What can hang from each mark:
Z_882: Z_157
Z_747: Z_62 Z_517
Z_157: Z_300 Z_882
Z_427: Z_157 Z_908
Z_517: Z_127 Z_747
Z_908: Z_747
Z_300: Z_157
Z_868: Z_882
Z_127: Z_62 Z_157 Z_517

(in the rows, 128 means zero)
Known rows, with every way that one mark hangs from another:
{Z_747 Z_62 Z_517}: [118 159 111 113 179 113 108 106 113 170 161 152 112 146 195 115  76 144
 156 123  89 170 117]
{Z_427 Z_157}: [126 152 117 123 167 135 148  89 129 145 168 128 143 162 100 123  99 151
 117 141 149 138 111]
{Z_127 {Z_157 Z_882} {Z_517 {Z_747 Z_62}}}: [135 126 137 121  95 134  91  96 121 152 186 130 143 164 146 166 163 102
 153 106 117  92 138]
{Z_517 Z_127 Z_747}: [ 87 126 143 124 149 182 102 154 147 100 116 146  99 166  78  50  95 191
 124 182 123 135 128]
{Z_517 {Z_127 Z_62 {Z_157 Z_300 Z_882}}}: [140  72 154 135  87  94 153 131 125  94  73 138 130  88 124 126 181  60
 100 107 148 100  97]
{Z_747 {Z_517 Z_127}}: [109 141 142 128 170 149 128 127 140 114 122 139 129 125 140  60  99 183
 116 172 125 159  96]
{Z_157 Z_300}: [110 161  77 103 111 155 133 146 111 109 116 149 100 129 127 111 115 132
 124 108 107 182 131]
{Z_300 Z_157}: [ 67 172 103 107 164 148 123  94 141  96 108 147  91 135 113 108 116 169
 102 140 138 213 155]
{Z_868 {Z_882 Z_157}}: [163 128  55  80 139 113 111 102 161 143 135 136 140  99 142 167 127 154
  79 133 166 148 178]
{Z_868 Z_882}: [128 149  75 100 143 141  95 116 123 124 147 139 135 121 116 159 122 126
 108 123 133 168 151]
{Z_127 Z_62 {Z_157 Z_882} {Z_517 Z_747}}: [134 131 142 142  62 129  97 138 114  86 131 117 173 122  95 193 184  77
 116  96 130  76 122]
{Z_908 {Z_747 Z_62 Z_517}}: [139 147 122 123 196 105 136 125 128 203 174 133  94 127 206 147  76 158
 146 149  84 157 143]
{Z_517 {Z_127 Z_62} Z_747}: [ 87 110 153 153 142 144  95 187 132  83  79 152 108 144  72  74  90 160
 119 164 124 106 131]
{Z_517 {Z_127 Z_157} {Z_747 Z_62}}: [106  85 157 135 148 123 104 121 135 153 116 122 101 185 122  94 101 157
 159 143 123 106 139]
{Z_747 Z_62 {Z_517 {Z_127 Z_157}}}: [126  98 157 137 169  92 129  91 127 165 121 116 130 146 188 104 106 150
 154 133 126 130 103]
{Z_517 Z_747}: [ 95 165 108 100 135 172  93 147 130 107 137 140 102 164  87 107  96 163
 124 145  96 157 131]
{Z_127 Z_62 Z_517}: [112 177  92 157 100 130 109 158  99  88 103 142 158 132 109 170 108 143
 114  98 134 130 146]
{Z_868 {Z_882 {Z_157 Z_300}}}: [161 119  49  85 107 129 119 136 142 129 120 144 125  80 155 152 150 126
  96 126 157 151 184]
{Z_882 {Z_157 Z_300}}: [146 142  60  81 103 127 152 130 145 123 103 145 107 112 150 120 121 163
  96 120 141 164 157]
{Z_427 {Z_157 Z_300}}: [126 142 112 128 137 152 155 121 108 135 151 136 127 140 112 108 122 120
 132 134 139 145 116]
{Z_427 Z_157 {Z_908 Z_747}}: [169 157 166 136 175 121 170 106 182 188 200  78 140 132  65 166  98 152
 138 149 140  97 153]
{Z_127 {Z_157 Z_300 Z_882}}: [148 126 108  84  77 119 154  90 125 116 135 125 129 104 138 156 190  67
 105  85 122 152 100]

Rows:
[113 132 113 145  72 160  91 159  83 134 135 120 126 162 142 152 148 114
 187  95 104 109 168] | {Z_127 {Z_157 Z_300} {Z_517 {Z_747 Z_62}}}
[150  86 167 147 187  86 160 113 140 199 136  98 111 125 198 137 110 161
 143 155 120 117 131] | {Z_908 {Z_747 Z_62 {Z_517 {Z_127 Z_157}}}}
[146  94 162 114 106 132 152 102 136 111 126 123 138  84 166  91 196  89
 115 140 132 129  70] | {Z_747 {Z_517 {Z_127 {Z_157 Z_300 Z_882}}}}
[127 101 163 157 138  87 136 134 124 100  65 105 158 105 138 127 129 125
 115 124 142 110  87] | {Z_747 {Z_517 {Z_127 Z_62 Z_157}}}
[127  94 154 162 107 104 143 170 104  89  49 110 143  83 151 115 154  99
 128 116 136 117  94] | {Z_747 {Z_517 {Z_127 Z_62 {Z_157 Z_300}}}}
[121  95 141 151 121  84 145 129 128  99  54 114 141 133 100 137 119 133
 104 109 157 110 113] | {Z_517 {Z_127 Z_62 Z_157}}
[130 127 153 138 185 142 158 146 156 149 137 121 111 106 151  95 104 197
 107 195 121 144 120] | {Z_908 {Z_747 {Z_517 Z_127}}}
[150 111 118 114  71  85 147 122 111  99  98 130 137  86 135 179 187  33
 101  69 124 123 102] | {Z_127 Z_62 {Z_157 Z_300 Z_882}}
[166 149 158 142 145 139 174 140 164 177 186  85 125 111  79 150 121 124
 152 142 131 101 158] | {Z_427 {Z_157 Z_300} {Z_908 Z_747}}
[114 149 124 160  70 140  90 170 100  81  92  97 168 145  83 191 145 118
 131  95 128  90 145] | {Z_127 Z_62 Z_157 {Z_517 Z_747}}
[ 98 165 108 139 127 172  71 147 105 139 166 152 117 186 130 125  90 167
 175 132 100 126 172] | {Z_127 {Z_517 {Z_747 Z_62}}}
[151 131 112 140  37 110 136 137  93  88 109 127 171  87 134 201 206  46
 112  66 140 102 122] | {Z_127 Z_62 {Z_157 Z_300 Z_882} Z_517}
[164 147 165 109 120 139 151  87 166 143 210 121 146 109  77 122 158  69
 149 122 136  98 110] | {Z_427 {Z_157 Z_300 Z_882} Z_908}
[143 162 146 132 129 147 146 118 148 141 171 102 142 131  67 120 116 111
 164 118 137 113 130] | {Z_427 {Z_157 Z_300} Z_908}
[131 107 156 146 213 113 143 135 144 194 151 141  91 128 196  90  77 187
 143 187 109 135 139] | {Z_908 {Z_747 Z_62 {Z_517 Z_127}}}
[ 87 103 147 133 175 149  90 144 136 147 131 166  79 185 122  50  64 184
 162 173 108 123 148] | {Z_517 Z_127 {Z_747 Z_62}}
[129 147  95 162  45 120 132 168  78  83  70 107 167 110 121 200 166  88
 131  61 140 116 143] | {Z_127 Z_62 {Z_157 Z_300} Z_517}
[103  74 149 140 121 139 111 153 115 141 101 129  85 164 136  79 124 128
 174 139 114 109 145] | {Z_517 {Z_127 {Z_157 Z_300}} {Z_747 Z_62}}
[147  88 183 137 129  79 141 102 140 105 104 120 164  86 149 128 167  87
  93 127 142  96  65] | {Z_747 {Z_517 {Z_127 Z_62 {Z_157 Z_882}}}}
[146 129 130 106 130 142 162  88 126 138 191 154 130 118 124 107 162  80
 115 139 142 130  94] | {Z_427 {Z_157 Z_300 Z_882}}
